Each row was made from one walk, in order. Every step used is in the known rows, and no mark comes twice. Write each row's walk.
In the rows, 128 means zero.
Known rows
Z -> N -> J -> Q: [113  63  91 186  91 166 107 152 134 108 133  95  97 128  80 135 154 117
 168 127 136 106 138  98 108 125 124 125 140  96  84 109 120 149 167 143
 109 107 164  69 151 121 124  99]
B -> N -> W: [146  77  74 197  85 147  65 148 112 121 129 110 120 143  94 111 135  78
 133 120 146 125 153  84 122 123 131  93 141 112 110 106 162 164 176 147
  96 133 143  74 112 120 138 112]
A -> G -> Z -> N -> Q: [130  73 107 167 116 154  88 137 152 138 126  87 135 154 151 149 143 118
 115 129 144 127 131  68 162 147 131  98 133 107 121 112 120 167 163 158
  98 108 166  76 128 126 133 106]
N -> Z: [156  77  78 181  87 138  84 144 131 107 144 127 111 132 106 145 133 106
 137 127 160 139 155  86 169 129 132 127 140 100 140 139 184 165 190 161
 114 125 159  77 124 141 134 136]
Y -> L: [169  49  90 209  93 145  95 153 135 121 137 129  99 131 103 135 144  98
 128 114 146 133 152  77 126 186 137  99 139  96 121 134 155 145 125 162
 107 164 162 107 155 151 145 113]
J -> N -> W -> Z: [148 105  84 180  85 150  79 157 117 101 133 127  97 158  65 121 141  87
 111 141 148 149 149  84 153 137 133 122 127 116  86 132 146 139 170 155
 103 138 138  76 114 124 137 106]
Q -> N: [165  91 101 200 103 144  75 160 114 101 139 125 101 147  90 143 147  92
 106 124 160 158 156  89 144 171 130 105 137 106 106 118 186 144 165 139
  86 131 154 101 149 150 139 105]
Z -> G -> A -> N -> Q -> J -> B: [148 102 120 127 131 155 101 136 167  49 135  89  88 147  69 150 142 107
 126 117 126 119 150  74 145 145 126 141 117  98 120  93 160 176 159 138
 110  98 172 116 125 104 168  75]
B -> A -> G -> Z -> N -> Q -> J: [121  52 114 147 128 165  79 131 149  79 114  71 153 149  92 138 139 156
 122 125 131 135 128  59 157 111 133 110 118 102 113  85 115 157 168 137
 116  97 154  90 117 111 146 112]
J -> Q -> N -> B -> A -> G -> Z: [105  82 117 152 127 167  76 148 142  84 123 107 132 140 131 133 133 164
 118 107 160 163 137  74 151 140 132 141 147 116 118  80 110 190 168 124
 107 106 171  97 126 122 140 132]
W -> Z -> G -> A -> N -> B: [169 149 120 132 122 122  92 140 197  58 138  81  87 138 119 152 100 129
  89 122 146 138 133  62 188 130 115 133 159 105 122  89 151 174 159 161
 113 127 161 123 122 111 170 106]
Y -> B -> A -> G -> Z: [133  35  90 159 121 154  85 149 136 101 117 101 153 111 112 141 116 135
 106 127 150 177 150  56 159 178 156 135 121 102 122 110 120 175 168 150
 123 158 147 105 129 125 153 118]
G -> A -> N -> W: [142 114 110 169 126 137  59 133 141  72 139 113 116 135 117 147 130  92
 131 105 157 137 171  89 144 153 126 107 110 113 127  82 150 137 155 160
  96 147 151  94 103  98 140 120]
Q -> N -> A -> G: [163 114 110 206 151 147  68 154  89  76 130 109  97 135 122 135 131 109
  70 116 175 158 150  86 165 191 140  92 136 102  95  89 177 128 145 143
  79 124 160  85 114 116 130 104]
G -> Z -> W -> N -> B: [150 156  93 184  95 137  82 162 174 107 146 108 117 161  98 168 122 108
 132 123 123 156 143  54 179 149 142 123 159  83 116 122 154 197 153 159
 157 134 149 105  96 113 145 123]
E -> B -> A -> G -> Z -> W -> N: [162  99 113 175 126 126  59 158 152  60 129  94 142 118  88 149 131 125
 105 125 145 165 154  29 195 139 147 109 130  75 113  79 122 180 128 146
 152 122 153 135  65  88 168 127]
A -> G -> Z: [150  75 107 178 124 152  88 143 135 134 133 113 138 125 120 141 134 114
  99 126 146 155 154  75 190 155 135 106 142  97 141 136 140 157 172 150
 114 147 171  98 137 132 139 115]
A -> G -> Z -> W -> N -> Q -> J: [130 112 115 173 124 148  59 156 138 116 124  89 137 163  59 165 134 130
 110 121 102 138 138  58 192 144 140 111 136  80 120 117 144 162 137 135
 163 121 163 101  79  93 153  96]
W -> Z -> N -> Q -> J -> B -> A: [130  29 110 116  85 174 106 127 169  41 120  87  99 164  49 126 144 144
 160 130 136 122 145  68 122  82 140 157 125 107  89  98 121 180 180 127
  95  94 146  95 131 122 172  96]
Z -> G -> A -> N: [178 121 123 163 136 121  85 145 174  64 138  83 104 119 110 143 131 104
  94 123 152 149 143  74 173 162 124 105 132  96 112  85 172 141 156 158
 109 125 165 125 135 116 154  96]
Y -> E -> B -> N: [179  63  81 207  62 145  96 178 125 105 136 119 102 113  87 113 152  60
 107 125 141 118 168  53 152  98 138  99 165  78 143 109 164 187 141 147
 114 111 157 100 130 157 162 126]
B -> A -> N: [148  85 121 167 111 134  70 146 148  67 141 101 112 125 127 142 136 125
 124 110 169 156 158  76 144 120 143 123 117 101 105  80 150 138 177 160
 106 144 157 105 162 121 146 126]
A -> G -> Z -> N -> W: [151 111  99 176 123 149  85 131 126 119 123  95 157 134 132 135 136 109
 114 132 143 144 140  77 172 142 130  84 119 109 120 104 121 156 163 156
 106 130 157  68  87 116 134 107]
W -> Z: [164  50 106 165  76 139  84 157 156 109 132 116  99 139  82 130 126 104
 117 126 156 148 164  83 165 122 130 130 158 101 124 136 156 146 175 143
  95 147 155 102 144 137 152 114]
N -> B: [152  87  75 180  79 143  92 150 140 119 152 124  95 156 121 158 129 108
 132 118 150 131 148  77 132 144 131 133 157 101 137 138 173 175 171 160
 101 147 150  90 144 143 134 111]
W -> Z -> N -> Q -> J -> B: [136  66 102 128  79 173 111 136 162  75 129  97  89 175  46 136 145 119
 152 135 128 113 151  84 136 103 139 148 134 100 107 132 137 181 179 131
  93  98 157  85 131 132 172  89]
J -> Q: [132  26 100 170  80 153  81 159 138 110 137 117 101 140  87 119 155 106
 158 115 155 126 165 104 123 140 139 138 145  97 131 135 149 150 177 137
  93 127 174  93 145 135 130 112]
B -> A: [154  23  96 179  88 143  76 145 146  76 134 113 116 129  95 129 141 121
 134 117 166 155 156  73 127 137 142 123 135 103 108 100 156 146 177 147
 100 141 146 112 152 132 137 119]
W -> N -> J: [144 121 100 224  96 147 105 155 124 118 150 109  88 130  79 152 144 106
 132 116 126 136 157  84 152 144 126 109 145  90  93 131 151 145 152 159
 139 143 155  88 153 105 124 102]
B -> A -> N -> G: [160  76 110 158 113 140 102 126 128  77 145 104 109 107 146 150 131 128
 100 119 164 145 162  82 152 115 138 124 137  97 121  76 149 128 143 155
 114 149 148 115 150 113 148 124]
B -> E: [134  35  97 197  83 143  80 148 154 111 140 121 107 131  96 128 140  84
 136 117 155 135 164  82 134  63 129 119 160 106 111 126 172 159 162 126
  92 158 146  96 148 149 131 112]
J -> Q -> N -> A -> G -> Z: [127  96 129 181 150 168  73 157 117  84 123 108 119 129 115 118 144 123
 104 112 169 159 163  97 183 181 138 116 141 103 107  86 127 153 159 127
  92 100 177  75 104 106 127 127]
E -> B -> A -> G -> Z -> W -> N -> Q: [145  61 111 169 115 132  56 160 157  89 128  97 135 141 103 163 134 121
 117 118 142 145 143  25 169 134 137 117 135  80 108  71 109 192 123 144
 148 106 151 120  57  81 154 118]
G -> A -> N: [141 103 124 167 129 135  70 139 162  64 145 104 102 131 114 144 132 105
 117 109 163 141 174  90 157 158 137 108 119 105 124  91 158 134 163 164
  96 135 164 112 151 114 149 122]
Q -> N -> W -> Z -> G -> A: [185 108 107 166 111 133  68 153 149  63 112  98 115 137  58 123 121 102
  91 128 155 162 141  79 170 161 107 105 148 122  97  80 164 151 144 127
  88 117 145 111  68 116 154  92]

Write each row's walk
[153  72  91 168 125 140  64 156 150 122 127 111 142 124  94 154 130 111
 103 132 139 157 140  62 185 166 141 111 144  84 131 114 147 159 154 146
 134 153 161 107  95 121 146 107]	A -> G -> Z -> W
[169  98  98 193 110 147  91 141 135  59 132  89 100 139 116 127 141 100
 134 131 172 138 153  86 141 153 141  94 135  97  87  91 157 132 165 164
  83 108 143  78 125 122 129 107]	Z -> N -> A
[ 91  48 111 161 132 174 103 136 148  89 116  77 140 100 102 129 145 162
 145 123 141 135 128  75 145 113 123 127 131 100  77  73  66 159 170 141
 125 107 165  78 135  99 129 119]	B -> A -> G -> Z -> N -> J -> Q
[106  47 103 160 127 169 100 146 144  68 120  87 138  98  95 130 148 146
 145 125 142 117 139  58 148 116 116 131 132  89 100  68  57 185 150 140
 124  92 164  89 107  90 141 131]	E -> B -> A -> G -> Z -> N -> J -> Q
[149  68  85 160  95 170 104 141 127  74 143 127  97 146  35 133 148 102
 144 128 128 135 174  90 135 140 146 144 123  92 137 152 174 170 176 130
 107 134 157 105 149 138 160  99]	Q -> J -> B
[144 117  84 189 110 157  81 160 100  77 137 118  95 158  33 128 156 101
 109 143 125 140 154  86 147 157 145 118 113  97 102 148 183 128 166 145
 119 122 147  98 162 138 145  99]	Q -> J -> N
[176  86  86 210 118 148  91 170 102  79 128 104 101  96 119 109 133  79
  74 122 156 115 167  50 176 118 147  84 163  76 124  81 154 171 118 151
 103 103 159  87  96 124 154 123]	Y -> E -> B -> N -> A -> G
[138  65 114 166  80 155  62 163 119 100 123 117 107 151  66 111 144 107
 140 114 157 145 162 113 134 123 122 138 145 120 103 106 136 154 165 117
  82 125 161  76  91 122 144 110]	J -> Q -> N -> W -> Z
[174  75 102 155 105 135 100 135 125  61 151 113 103 102 136 150 140 110
 102 124 165 128 173  69 152 114 132 124 137  83 142  72 140 151 125 157
 115 135 146 126 123 104 161 130]	E -> B -> A -> N -> G
[119  16  92 125 129 178  80 144 153  73 117 108 138 142  49 155 139 140
 141 122 122 144 139  47 143 132 140 156 121  88 116  94 121 193 160 119
 139 116 150 103  83 102 161 102]	N -> Q -> J -> B -> A -> G -> Z -> W
[166  23  89 176  83 138  74 158 138  59 137 122 109 123  85 131 144 101
 138 124 166 142 168  58 127 125 133 126 133  90 128  98 152 170 162 146
  98 129 143 127 123 126 149 131]	E -> B -> A
[101 100 104 182 116 168 120 137 154 100 156 125  73 108  98 154 142  85
 143 112 135 121 165  87 130  43 120 149 138  98  85 110 128 186 161 138
 116 158 154  69 169 120 139  98]	A -> N -> J -> B -> E
[156 134 115 187 129 130  67 156 152 115 134  96 133 134  97 155 127 119
  95 126 132 166 146  60 208 165 152  98 141  78 115 115 147 154 142 151
 153 141 168 113  92 104 149 103]	A -> G -> Z -> W -> N
[196  97 110 143 100 116  77 154 154  42 129  88 116 111  97 133 127 107
 110 127 159 146 144  50 170  88 113 132 136  93 108  58 128 176 152 148
 114 129 145 118  67  94 173 108]	E -> B -> A -> N -> W -> Z -> G
[189 131 113 160 102 120  83 153 152  97 132  87 110 126 111 138 125 101
 101 128 144 148 136  84 182 106 118 124 143 101 113  98 151 150 163 154
 113 148 159  93  92 111 156  89]	A -> N -> W -> Z -> G
[133 148 106 181 164 169  83 149  99  63 125 107 117 143  67 125 139 113
  79 140 132 160 157  72 204 175 147 105 114  94  99 118 145 131 159 148
 131 114 151  80 120 103 141 119]	Q -> J -> N -> A -> G -> Z
[133  65  89 188 117 178 115 143 117  64 137 132  85 118  62 145 151 115
 137 122 152 161 148  76 112 149 124 146 129 110  57  86 138 175 173 131
 103 123 139  95 152 124 136 103]	Q -> N -> J -> B -> A
[139 141  72 182 107 154  81 152 102  70 142 123 101 155  45 133 145 105
 117 147 134 136 150  85 179 126 136 128 114  99 116 149 188 147 183 153
 136 102 147  76 136 137 142 125]	Q -> J -> N -> Z
[140  60 106 148  77 155  83 147 155  90 123  81 102 175  55 137 139 125
 136 133 127 113 141  84 145  94 128 126 142 102 113 125 150 149 167 134
  96 106 149  84 128 131 158 100]	W -> Z -> N -> Q -> J
[108  77 116 178  80 169 103 140 149  91 145 115  83 169  56 134 152  94
 158 107 119 113 174  81 135  50 139 141 140 100 103 138 161 191 151 110
 116 121 158  90 130 122 153  88]	W -> N -> Q -> J -> B -> E
[143  67  99 166 101 166  87 161 129 111 132 122 121 132  81 138 145 104
 123 134 142 149 153  96 162 165 129 135 165  93 123  93 142 162 131 114
 135 118 155 105  89 121 146 116]	J -> Q -> N -> G -> Z -> W
[145 143  99 168 107 137  89 147 147 101 159 110  89 151 148 167 130 111
 120 111 150 133 152  82 149 133 138 131 140  98 131 116 167 171 170 173
 107 147 161  87 155 128 145 115]	A -> N -> B
[104  84 115 179 114 158  96 153 127 116 148 107  86 117  97 149 151 118
 157 106 138 114 156 106 129 123 121 145 133  92 102 105 120 145 168 153
 122 136 175  67 162 104 129 105]	A -> N -> J -> Q
[162  84 106 168  81 136  92 146 169  90 131  91 103 144  92 124 131 115
 123 139 155 137 143  84 163 109 138 112 145 101 101 121 144 143 174 150
  91 122 154  96 142 142 153 108]	W -> Z -> N
[135  69 110 187  92 157  73 167 119 100 135 120 100 147  81 121 159 105
 136 115 163 143 158 108 124 156 134 126 141 107 109 113 163 152 170 123
  83 109 174  98 146 145 137 107]	J -> Q -> N
[146 103  92 135 119 138  81 134 158  30 146 116 106 118 103 156 130 122
 153 123 166 155 144  64 156 100 147 165 108  87 107  74 150 191 188 160
 139 123 152  92 104 110 167 131]	J -> B -> A -> N -> Z -> W
[146 116 104 187  89 135  90 141 155  67 148 102  99 152 124 147 126 141
 134 104 152 153 148  59 140 127 145 127 149 101 101 106 156 170 165 159
 122 125 146 112 142 114 141 124]	W -> N -> B -> A
[183  86  84 156  97 124  70 155 159  61 114  87 117 126  54  97 115  78
 103 136 150 124 150  54 166 121 107 101 164 102 116  75 141 196 146 133
  99  97 144 118  52  92 173 114]	E -> B -> N -> W -> Z -> G -> A
[136  58  72 188  96 174 131 142 126 113 147 136  76 119  69 153 152  92
 154 122 135 130 162  83 119 153 126 148 139  97 100 139 142 177 179 148
 114 145 152  81 155 125 133  92]	N -> J -> B
[143 126  94 153 131 123  53 142 165  51 141 104 114 125  97 164 117 107
 131 121 161 141 153  74 183 134 136 127 118  94 128  77 172 155 162 169
 133 120 158  99  85 104 154 138]	G -> A -> N -> Z -> W
[161 122 103 194 161 150  56 163 121  75 120 107 125 131  96 149 126 107
  77 128 158 177 143  67 189 195 139  99 139  90  94  74 157 150 135 140
 116 124 149  92  69 105 138 117]	Q -> N -> A -> G -> Z -> W
